Known rows, with every step that occurs
rudor veri: [-19  -4  13  33  41  60 -53  55   0 -29  -3 -10   4   8  21   1  19  -7
 -59  27  -3 -41]
sori rudor: [  5  -7  17  48  61  64 -46  22   7   5  18   0  17  40  19 -43  31 -20
 -34  24   2 -27]
zivad veri nopin: [-49 -32  22  49  37  32 -78  38 -24  -1 -18 -18  19   6  18 -27   9  -2
  -8  20 -40 -28]
sori meze veri: [ 39  -9  31  34  50  58 -45  37 -14  11   7  17  -5  29 -15 -36  27 -14
 -44   4 -32 -56]
rudor veri muro sori: [ -9  11  29  28  55  74 -78  77   8  21  13  -1 -23  11  27  24  33 -37
 -45   6  15 -40]
muro sori: [ 17  22  15  29  35  48 -45  36 -11  15   3   1 -26  29  11   4  10 -38
 -52  19   4 -56]
paku veri: [-22  15  20  53  32  55 -24  23   3  12 -14 -10  26  11  17 -24  21 -22
 -36  39  -1 -54]
muro sori meze veri nopin: [ 48 -12  47  34  60  43 -76  38 -21  23   0  19 -36  32 -13 -19  47 -17
 -38 -16 -51 -78]
muro veri: [ -4  11  19  43  41  40 -16  36   4  -6 -17 -21  12  27  44  -7   7 -17
 -56  41   6 -46]
rudor pakog: [  2  12  16  48  45  51 -40  45  -4 -27  -9  -5  -2  30  35 -30  27 -25
 -58  57   3 -45]
pazev sori meze: [ 26  24  36  46  66  66 -69  49   8 -15  53 -14   5  29 -21   7  11 -33
 -39  41 -37 -41]
meze sori rudor veri: [  7 -13  46  16  90  77 -44  43   6 -45  39 -10  21  25  24 -36  58  -1
 -60   6 -16 -49]
pazev sori meze veri nopin: [  9 -19  58  43  76  47 -96  39  -8  -9  32 -11  11  19 -18 -16  30  -5
 -25   1 -79 -51]
zivad veri: [-35 -16  12  28  22  42 -44  45 -21   2 -12 -14  26  11  15 -25  -2 -15
 -30  27 -15 -27]
pazev veri muro sori rudor pakog: [ 10  11  21  23  67  89 -43  63  20  13  15   8  15  48  30 -45  54 -55
 -53   9  12  -9]
pazev veri muro: [-31   9  -3  50  43  83 -52  45   1  15  15  -1  20   7   4 -19  -6 -39
 -18   7  -3  12]
meze sori rudor pakog nopin: [ 52  -5  49  52  98  75 -22  46 -10 -55  40  -9   9  44  50 -54  65 -12
 -77  37 -24 -57]
veri muro sori: [  6  23  24  45  54  67 -71  51   0  48  21   5 -29  23  19   9  15 -53
 -24  13  17 -33]
sori rudor pakog: [ 12  -2  25  46  67  64 -39  38  12 -20   5  -1  15  50  41 -59  55 -23
 -55  49   7 -35]
rudor pakog nopin veri: [ 46 -18  22  60  46  65  -1  56 -22 -38  13 -14   3  21  41   0  16 -18
 -59  48  -6 -66]
meze sori rudor: [ 21   0  42  33  86  70 -38  16  -2 -19  45  -6  14  37  16 -50  40 -16
 -40  11 -15 -43]
veri nopin: [-19  -7  16  72  53  42 -79  21 -14  -5  -2  -8 -10  13  17 -16  13 -10
 -16  25 -26 -37]

Rows
[ 27  -7  40  51  69  76 -71  52  -2  42  24  22  -9  23  -6 -32  33 -27
 -14  -3 -21 -33]
sori meze veri muro
[ 61 -25  64  60 112  98 -20  59  -4 -23  73  -9  16  34  52 -34  59 -29
 -32  21  -7 -51]
meze sori rudor pakog nopin veri muro
[ 61   4  39  13  45  53 -42  44 -17  27   6  21 -29  38 -17 -16  35 -29
 -60 -10 -27 -77]
muro sori meze veri
[-17  -5  28  65  56  30 -50  29  -1 -11 -23 -23   5  20  47  -9  18  -3
 -34  33 -20 -47]
muro veri nopin
[ 47   5  40  62  88  84 -54  73   8  18  29   7 -16  50  58 -24  70 -44
 -58  28  11 -40]
veri muro sori rudor pakog nopin
[ 45 -31  41  75  87  95 -26  65   6   1  45  -5  17  35  56 -25  50 -31
 -28  32   9 -35]
sori rudor pakog nopin veri muro
[ 57  -4  37  55  61  78 -25  79 -14  11  30  -4 -24  25  47  23  29 -49
 -46  28  12 -64]
rudor pakog nopin veri muro sori
[-20 -16  28  42  54  63 -65  41  -9  41   7   7   7   9  21 -30  13 -22
 -15  -7  -9 -20]
meze veri muro
[ 43 -21  52  39  84  76 -47  72  -2  29  13  14  -3  45  59 -44  76 -28
 -66  -5  -7 -48]
meze veri muro sori rudor pakog nopin
[ -5 -11  56  33 107  95 -72  58  18 -13  57  -6  17  20  32 -32  62 -15
 -31   0  -5 -25]
meze sori rudor veri muro
[ 80 -20  37  36  65  74   1  58  -9 -14  27  -4  -3  51  46 -10  52 -32
 -72  25   5 -79]
muro sori rudor pakog nopin veri
[ 13  -5  28   9  59  68 -50  55  14  -5  10  -1  -1  36  24  -9  57 -20
 -73   3   6 -54]
muro sori rudor veri
[  3  -4  35  19  50  58 -64  49 -13  60   5  12 -16  19  19 -11  21 -37
 -31 -20  -2 -43]
meze veri muro sori
[ 44 -10  47  32  78  83 -34  61  15  30  37   4  -1  49  44 -19  56 -56
 -27  18  29 -51]
nopin veri muro sori rudor pakog
[-32  -8  -3  53  39  54 -59  22 -15 -21  -8  -9  16   7  -1 -25   0 -11
 -26   6 -39 -12]
pazev veri nopin
[  1 -21  37  32  74  57 -84  50   9  -8   4  -5  -8  31  29 -11  68  -7
 -51  -4 -19 -55]
muro sori rudor veri nopin
[ 13 -18  44  18  72  70 -63  43   4  66  21  16   2  40  26 -41  50 -35
 -28 -30   2 -34]
meze veri muro sori rudor
[-20 -16  33  48  82  90 -77  62  29  10  29   0  20  21  35 -25  53 -18
 -27  12  12 -11]
sori rudor veri muro
[ 39  31  17  37  53  94 -55  63   5  33  32  19 -19  31 -26   0  20 -61
 -34  -1  -9 -21]
pazev veri muro sori meze
[ 28 -23  56  62  99  93 -44  74  16 -14  77 -30  41  31  49  -4  41 -33
 -31  36 -12 -30]
pazev sori rudor pakog nopin veri muro
